Every row comes from one small tree of marks. The marks that hang from a mark follow it in brackets, in alphabetical order. Every link used is in the known rows. Which tree was each row made from?
Known rows:
papu(nival vugu): [ 13.6 -29.7  11.6  19.4 -11.2 -28.6 -13.6 -20.8  -1.3  21.4 -32.0  -0.8
  38.9 -10.6 -10.9 -35.0   0.2 -38.8 -71.8  29.5 -44.1  14.0  -6.8 -20.4
   1.8]
nuvu(mumu zekem(papu)): [ 20.0 -23.2   5.4  30.0  20.6  -7.6 -55.8   1.1 -37.8  23.6 -18.9  13.4
  16.7  -1.0 -19.9 -76.8   2.9  -9.1   1.1  24.1 -23.9  17.2   1.9 -31.2
  -2.6]
nuvu(mumu(vavu) nival(rilud) zekem): [ 24.1 -13.3 -11.8  46.8  20.1  22.8 -74.0  -7.0 -49.4  29.7 -10.3  -9.0
  41.0  15.9  -9.0 -56.9  21.3 -14.2  -6.4  15.0 -13.7  16.8  14.5 -17.0
 -11.1]
zekem(nuvu(mumu(vavu)) papu): [ 16.1  -3.0   7.8  27.2  37.8   3.0 -51.9  -0.8 -32.6  22.0 -11.4  16.1
   0.0  11.3  -8.8 -57.2   2.3  -7.0 -18.1   9.6 -11.8  14.0  -2.9 -24.8
  -1.9]
rilud(mumu(vavu) vugu(papu(nival))): [  8.1 -47.6   8.6 -14.0   5.7 -11.6 -10.4 -46.3  -6.7   1.1 -62.2   4.5
  23.7 -11.7 -33.2  -7.1 -13.7   2.2 -70.1  32.9 -27.8  10.1  -0.1 -12.3
  -2.0]
rilud(mumu(nuvu(zekem) vavu) vugu(papu(nival))): [  8.9 -45.4   9.0  -2.8  29.5 -15.2 -34.6 -45.7  -7.5  -3.8 -57.2   1.1
  14.2  -9.5 -31.5 -25.6 -19.4   8.6 -51.1  24.5 -27.6  14.7   1.2  -3.2
  -4.1]
nival(nuvu papu rilud): [ 48.0 -13.2   0.5  43.6   0.8  22.3 -17.3   7.1  -4.5   6.3 -18.8 -18.9
  35.5 -16.0 -39.6 -16.7  17.5 -32.8 -54.8  49.6 -56.6  -1.3 -16.1 -22.5
 -15.9]
nival(nuvu rilud(mumu vugu(papu))): [ 23.7 -34.7   9.1   8.2  -2.1  12.1  -0.2 -17.9  -5.0   6.6 -41.9  -4.6
  37.0 -13.9 -57.4  14.2  -3.1 -22.5 -64.5  49.9 -51.2   2.6 -17.3  -5.5
  -5.2]
mumu(nuvu(nival zekem) vavu): [ 18.3 -19.0  -6.7  25.0  56.2  26.5 -78.7 -18.8 -26.0  13.9 -22.2  -3.8
   9.8   5.3  10.1 -73.4  10.0   7.4 -18.9  -7.0 -19.0  27.8  20.2 -16.9
 -12.3]
papu(nival(nuvu(zekem) rilud(mumu(vavu))) vugu): [ 19.6 -21.3  18.9  32.8  -7.3 -18.3 -18.5 -12.1 -16.7  29.5 -22.3 -12.3
  43.3 -11.6 -31.9   7.6  -3.2 -47.9 -73.3  42.7 -38.1  16.0 -17.3  10.0
  -7.4]
nival(rilud(mumu vugu)): [ 18.2 -51.3   5.7   5.0  -1.9  21.9  -5.0 -23.6 -12.1  19.4 -47.5   1.3
  37.6  -3.3 -43.9 -12.1   0.8 -12.7 -41.8  45.5 -51.6  21.3   3.4 -12.5
  -4.2]
nuvu(nival zekem): [ 14.5 -15.7  -7.5  31.5  19.4  -6.5 -58.9  -5.1 -35.6  17.8 -22.2   4.0
  27.3  -6.2  -0.4 -77.2  13.9 -21.8 -24.4   8.7 -29.8  18.0   7.5 -25.8
  -2.7]
nuvu(mumu nival zekem): [ 17.8 -11.4 -12.9  38.9  19.8   0.5 -70.4  -8.4 -50.4  27.9 -12.1   1.3
  29.3  10.1  -3.7 -77.7  15.4 -20.9 -10.9  12.0 -16.5  19.7  12.1 -23.3
  -2.3]
rilud(mumu(nuvu vavu) vugu(papu(nival))): [ 10.9 -45.4   8.3 -13.3  25.6   0.1 -23.0 -53.0   1.6  -2.2 -58.6  -0.7
  15.9  -4.3 -29.2 -11.2 -17.2  11.0 -63.2  25.6 -28.3  15.5   4.9  -6.0
  -2.7]
papu(nival vugu(rilud(mumu))): [ 11.0 -50.1  15.3  -3.3 -15.7 -31.9   4.6 -32.8  -2.5  30.1 -47.8   4.1
  38.0  -9.1 -34.8 -15.6 -12.8 -41.0 -81.5  33.9 -44.1  22.3  -6.5  -6.9
  10.9]
vavu(mumu(nuvu)): [ 24.5 -26.5   5.8  12.6  51.8  43.5 -48.5 -29.5 -12.9  19.6 -22.0   2.0
 -10.0  13.6   4.2 -60.4  -1.1  11.5 -37.8   8.9 -39.6  41.5  27.8 -11.7
  -8.4]
vavu(mumu(nuvu(nival zekem(papu(vugu))))): [ 21.3  -8.0   4.5  32.7  39.2  -2.1 -71.0 -15.2 -18.0  31.2 -11.3   9.8
  15.9   3.6   7.2 -69.9   1.0 -10.1 -11.0   0.3 -28.6  29.9   6.4 -15.8
   3.8]
nuvu(mumu(vavu) nival(papu rilud(vugu)) zekem): [ 36.9 -18.0 -20.9  55.0   4.6  10.4 -64.6 -10.0 -33.5  17.1 -24.8 -15.1
  52.8   4.0 -29.7 -48.8  21.3 -10.7  -0.5  29.8 -22.6   3.3  -2.6 -25.6
  -9.1]
zekem(papu(nival(nuvu))): [ 23.2  -5.5  14.8  23.3   0.6 -17.3 -27.3  -0.2  -4.7  16.7 -18.4   0.0
  22.3 -12.6 -15.6 -32.3   5.8 -33.4 -53.5  27.5 -37.2  10.3 -13.9 -20.0
   6.4]
vavu(mumu(nuvu(zekem(papu(nival vugu))))): [ 20.9 -16.3  16.5  30.1  29.4 -18.2 -54.6 -18.0  -7.7  27.1 -17.1   5.3
  10.5  -0.1  -0.5 -60.0  -8.8 -13.6 -29.3  13.8 -37.2  30.3   1.8  -8.3
   4.0]
zekem(nuvu(mumu) papu(nival)): [ 13.8   8.6  11.5  39.0   9.5 -36.4 -42.4   0.2 -24.6  22.5  -6.8   8.2
  15.2   8.6 -11.8 -52.5   1.9 -37.8 -35.4  21.6 -19.7   6.7 -14.1 -19.3
  11.9]
vavu(mumu): [ 21.7 -28.8   6.0  11.3  32.2  31.6 -36.9 -22.9 -21.7  22.9 -26.7   7.8
  -1.6   6.7   0.3 -56.3   1.6   2.4 -44.4  15.8 -39.6  36.2  23.5 -17.5
  -8.0]
zekem(nuvu(nival) papu): [ 11.9  12.6   2.0  33.9  21.2 -23.1 -51.2   8.0 -24.0  19.4 -10.2  16.5
  18.5  -2.5  -0.1 -64.6  11.8 -33.6 -25.2   2.3 -23.0   6.1 -12.3 -29.9
  10.9]

Which tree is each row?
[ 11.6 -30.1   4.3  14.6   1.0 -39.5 -40.2  -6.8 -25.0  34.6 -34.4  19.6
  43.1 -16.4 -26.3 -52.0  -2.9 -34.8 -19.2  15.2 -28.1  17.0 -12.6 -22.0
  13.9] | nuvu(nival zekem(papu(vugu(rilud(mumu)))))
[ 24.0 -15.3   2.6  37.5  32.0   5.9 -71.2  -4.5 -13.3  23.7 -16.3  -1.5
  40.8  -2.9  -6.0 -52.2  11.3 -11.1  -3.6   5.6 -26.0  14.2  -2.4 -20.4
  -5.6] | mumu(nuvu(nival(rilud) zekem(papu(vugu))) vavu)
[ 28.3  -9.5  10.4  36.7  -8.8   4.0 -17.6  -3.8  -5.9  16.7 -15.1 -20.6
  37.6  -4.0 -23.9 -10.7  13.2 -45.7 -73.8  39.9 -49.8   9.5  -9.1  -5.0
  -3.3] | papu(nival(nuvu rilud))
[ 16.8 -36.7   7.1  -4.7  21.9  -0.3 -35.8 -24.7  -5.5  32.8 -38.0  15.2
  30.1  -3.7 -20.4 -32.1  -5.9  -9.5 -29.5   6.8 -23.9  24.5  -1.5 -19.9
   7.8] | zekem(papu(vugu(rilud(mumu(nuvu(nival) vavu)))))
[ 24.8 -16.0  -9.3  43.8   8.0   6.1 -71.1  -4.2 -34.6  28.9 -19.3   0.5
  50.7   9.1 -23.7 -51.3  17.1  -8.0  16.9  18.2 -15.9   9.9  -2.6 -23.8
   1.5] | nuvu(mumu(vavu) nival(rilud(vugu)) zekem(papu))
[ 25.2  -8.4  -0.8  41.3  27.2   2.8 -69.3   2.6 -17.5  18.0 -11.8  -2.3
  36.7  -2.2 -10.4 -66.2  15.7 -19.7   1.4  12.4 -35.7  13.0  -0.5 -23.2
   0.8] | mumu(nuvu(nival(rilud) zekem(papu)))
[ 20.3 -15.0 -13.9  21.6  27.6  34.6 -63.5 -23.3 -42.0  28.8 -16.7  -2.2
  24.1  20.0   5.0 -56.1  18.9  -1.1 -25.5   5.0  -4.8  23.7  23.7 -25.7
  -8.0] | nuvu(mumu(vavu) nival)
[ 21.1 -19.4  13.6  38.3  -3.6 -31.7 -40.6   8.1 -15.8  15.4 -23.1   1.4
  38.0 -15.1 -23.2 -54.5   6.9 -33.6 -24.3  33.6 -42.9   6.7 -11.0 -22.5
   1.7] | nuvu(zekem(papu(nival(rilud))))
[ 27.1 -17.5   1.8  19.6  32.8  45.6 -41.3 -15.1 -30.3  23.0 -14.8  -5.9
   4.3  11.2 -13.7 -31.3   8.2  -3.1 -47.5  19.6 -21.0  25.2   9.6 -12.6
 -15.0] | nival(nuvu(mumu(vavu)))
[ 22.8 -17.4  13.8  13.1   2.2  -3.2 -15.3 -20.6 -10.8   4.1 -32.1 -12.0
  31.5 -11.1 -33.1   8.9  -1.2 -27.3 -84.7  41.1 -32.5  -2.1  -8.5  -2.7
  -8.6] | vugu(papu(nival(nuvu rilud(mumu(vavu)))))
[ 19.5 -33.5  12.3  17.4  47.5   5.0 -58.5 -11.4  -8.8  16.7 -28.7  10.3
   9.9  -8.7  -6.7 -63.3  -5.2   7.5 -13.0   6.0 -29.3  23.2   0.8 -23.0
 -11.5] | mumu(nuvu(zekem(papu(vugu))) vavu)
[ 14.7 -58.4  11.6 -11.7  18.6   5.0  -7.6 -33.3  -1.5  27.6 -47.6   9.2
  21.6  -4.2 -34.0 -29.4 -15.1 -16.6 -57.2  23.7 -46.0  32.1   2.2 -10.5
   1.5] | papu(vugu(rilud(mumu(nuvu))))
[ 13.3 -54.8   5.0 -14.8  43.4  40.5 -27.9 -46.3  -9.2  14.0 -53.9   5.6
   3.5   5.1 -22.7 -24.2 -10.8  23.6 -39.1  19.1 -31.0  39.3  18.9  -8.5
  -8.6] | rilud(mumu(nuvu vavu) vugu)
[ 21.4 -28.6  10.2  29.0  -1.6 -22.7 -28.5 -17.2 -13.7  31.6 -23.3 -10.2
  32.5   0.4 -31.8 -23.4  -6.2 -38.6 -65.7  24.3 -31.8  17.8 -15.8   2.6
   2.9] | papu(nival(nuvu(mumu(vavu) zekem)) vugu(rilud))
[ 24.7 -15.2   2.9  34.6  25.9  14.1 -47.1  -1.8 -37.0  22.1 -10.0  -3.4
   9.3   2.3 -21.9 -51.7   5.2 -20.7 -34.0  25.5 -30.6  21.6  -0.8 -10.2
 -10.3] | nival(nuvu(mumu zekem))
[ 16.7 -18.0  10.5  37.5  -4.6 -45.9 -45.8  -4.2 -25.1  29.4 -17.1   7.9
  37.6  -5.4 -20.3 -58.8  -1.6 -34.9 -19.3  31.0 -25.9  10.3 -13.7 -23.3
   5.7] | nuvu(mumu zekem(papu(nival vugu)))
[ 28.7 -23.2  10.8  38.4  -0.3  -0.7 -28.5  12.2  -5.6  14.5 -24.1  -2.2
  38.3 -16.3 -47.1 -25.9   7.0 -26.5 -20.3  38.2 -56.2   7.9 -26.6 -14.0
  -0.3] | nival(nuvu(zekem(papu)) rilud(vugu))
[ 32.7 -48.5   1.0  13.8  -4.0 -12.4  -5.4 -13.8   5.8  10.8 -46.8   2.1
  35.9 -22.3 -39.2 -42.7  -0.7 -24.2 -55.4  35.1 -54.7   5.9 -14.2 -35.9
  -4.1] | nival(papu(vugu(rilud)))
[ 15.4 -32.4  13.9  23.0  10.9 -29.7 -36.5   3.8 -15.9  20.4 -29.9  18.8
  28.2 -22.0 -19.3 -65.9  -2.6 -21.9 -17.7  23.0 -40.6  12.6 -14.1 -33.1
  -1.7] | nuvu(zekem(papu(vugu)))
[ 22.3 -35.4  -9.7  13.2  36.8  12.5 -53.4 -35.8 -19.3   9.0 -46.3  -1.3
  19.4  -4.3 -22.2 -41.5  -2.3  10.5 -20.9  18.0 -23.3  25.5   8.0 -13.1
  -6.4] | rilud(mumu(nuvu(nival(papu) zekem) vavu) vugu)
[ 35.6 -46.6  -0.4  23.2  22.5  21.8 -31.6 -23.6  -8.2   4.3 -48.1  -9.8
  29.3 -10.6 -47.1 -22.4  -2.0   5.2 -23.7  43.9 -45.5  15.9  -0.9 -13.3
 -16.0] | nival(papu rilud(mumu(nuvu(zekem) vavu) vugu))
[ 22.4 -15.3  14.1  16.5  -8.8 -14.9  -7.8 -16.5  -9.5   4.6 -30.3 -11.3
  36.9 -14.1 -38.6   4.9  -0.4 -40.5 -85.6  47.3 -41.6  -5.8 -14.1  -4.6
  -3.9] | vugu(papu(nival(nuvu rilud(mumu))))
[ 11.5 -51.6   5.8  -0.1  33.7   9.9 -31.5 -33.3 -15.4  12.3 -49.1   8.4
   8.7  -3.4 -31.7 -43.7 -13.6   5.3 -27.5  27.0 -42.2  34.8   8.4  -6.4
  -2.6] | rilud(mumu(nuvu(zekem)) vugu)
[ 20.2 -24.5  -9.7  22.9  -7.3   1.2 -30.5 -15.4  -6.3   6.2 -36.4  -4.4
  57.9  -7.1 -27.2 -32.3  16.6 -22.2 -38.4  26.4 -43.2  -4.9  -7.2 -29.0
   1.7] | nuvu(nival(rilud(vugu(papu))))
[ 19.3 -22.7  -4.7  14.8  13.7  32.3 -39.5 -19.7 -32.9  28.3 -26.6  -3.2
  38.0   5.6 -11.3 -23.0  15.7 -16.1 -39.9  21.6 -23.1  21.8  17.2 -15.0
  -8.4] | nuvu(nival(rilud(mumu(vavu))))
[ 15.0 -62.0   8.3 -21.0  25.7  27.6 -13.9 -32.8 -20.3  23.0 -53.9  10.0
   5.8  -0.2 -31.0 -30.0  -9.8   3.9 -55.9  19.4 -31.7  35.4  18.8 -12.6
  -6.0] | vugu(rilud(mumu(vavu)))
[ 18.6 -23.0  17.3  40.7 -14.4 -46.6 -31.1   6.1  -8.1  22.8 -23.6   4.1
  51.0 -19.6 -26.0 -45.1   1.6 -44.0 -30.8  36.3 -46.2   3.9 -22.3 -21.9
   3.6] | nuvu(zekem(papu(nival(rilud) vugu)))
[ 15.2 -42.3   7.8 -10.8  53.5  44.0 -37.3 -37.3 -21.7  17.7 -39.4   5.1
  -5.3   6.3  -9.1 -34.2  -7.1  17.5 -44.6  14.6 -24.0  39.5  28.0  -9.4
 -16.0] | rilud(mumu(nuvu vavu))
[ 18.5 -50.5   7.5   5.8  28.8  16.8 -30.9 -31.0  -8.8   1.4 -51.1  -1.3
  27.1  -6.9 -44.1 -17.5  -9.2   9.2 -32.6  34.1 -40.0  11.5   1.1  -6.8
 -12.7] | nival(rilud(mumu(nuvu(zekem) vavu) vugu(papu)))
[ 41.6  -8.4 -19.2  44.8   8.4  32.4 -57.7 -11.6 -32.7  20.6 -15.3 -17.2
  47.5  11.2 -16.1 -40.3  28.5 -14.1 -20.3  27.8 -16.7   3.7  10.3 -30.9
 -13.2] | nuvu(mumu(vavu) nival(papu rilud))
[ 11.6 -48.2  11.6 -14.4  -4.5 -31.4  -1.0 -35.1  -6.7   4.9 -57.3   4.1
  26.1 -14.2 -43.8 -19.9 -15.1 -24.9 -83.6  33.7 -38.1   4.8  -3.6 -12.2
   7.5] | vugu(papu(nival) rilud(mumu))
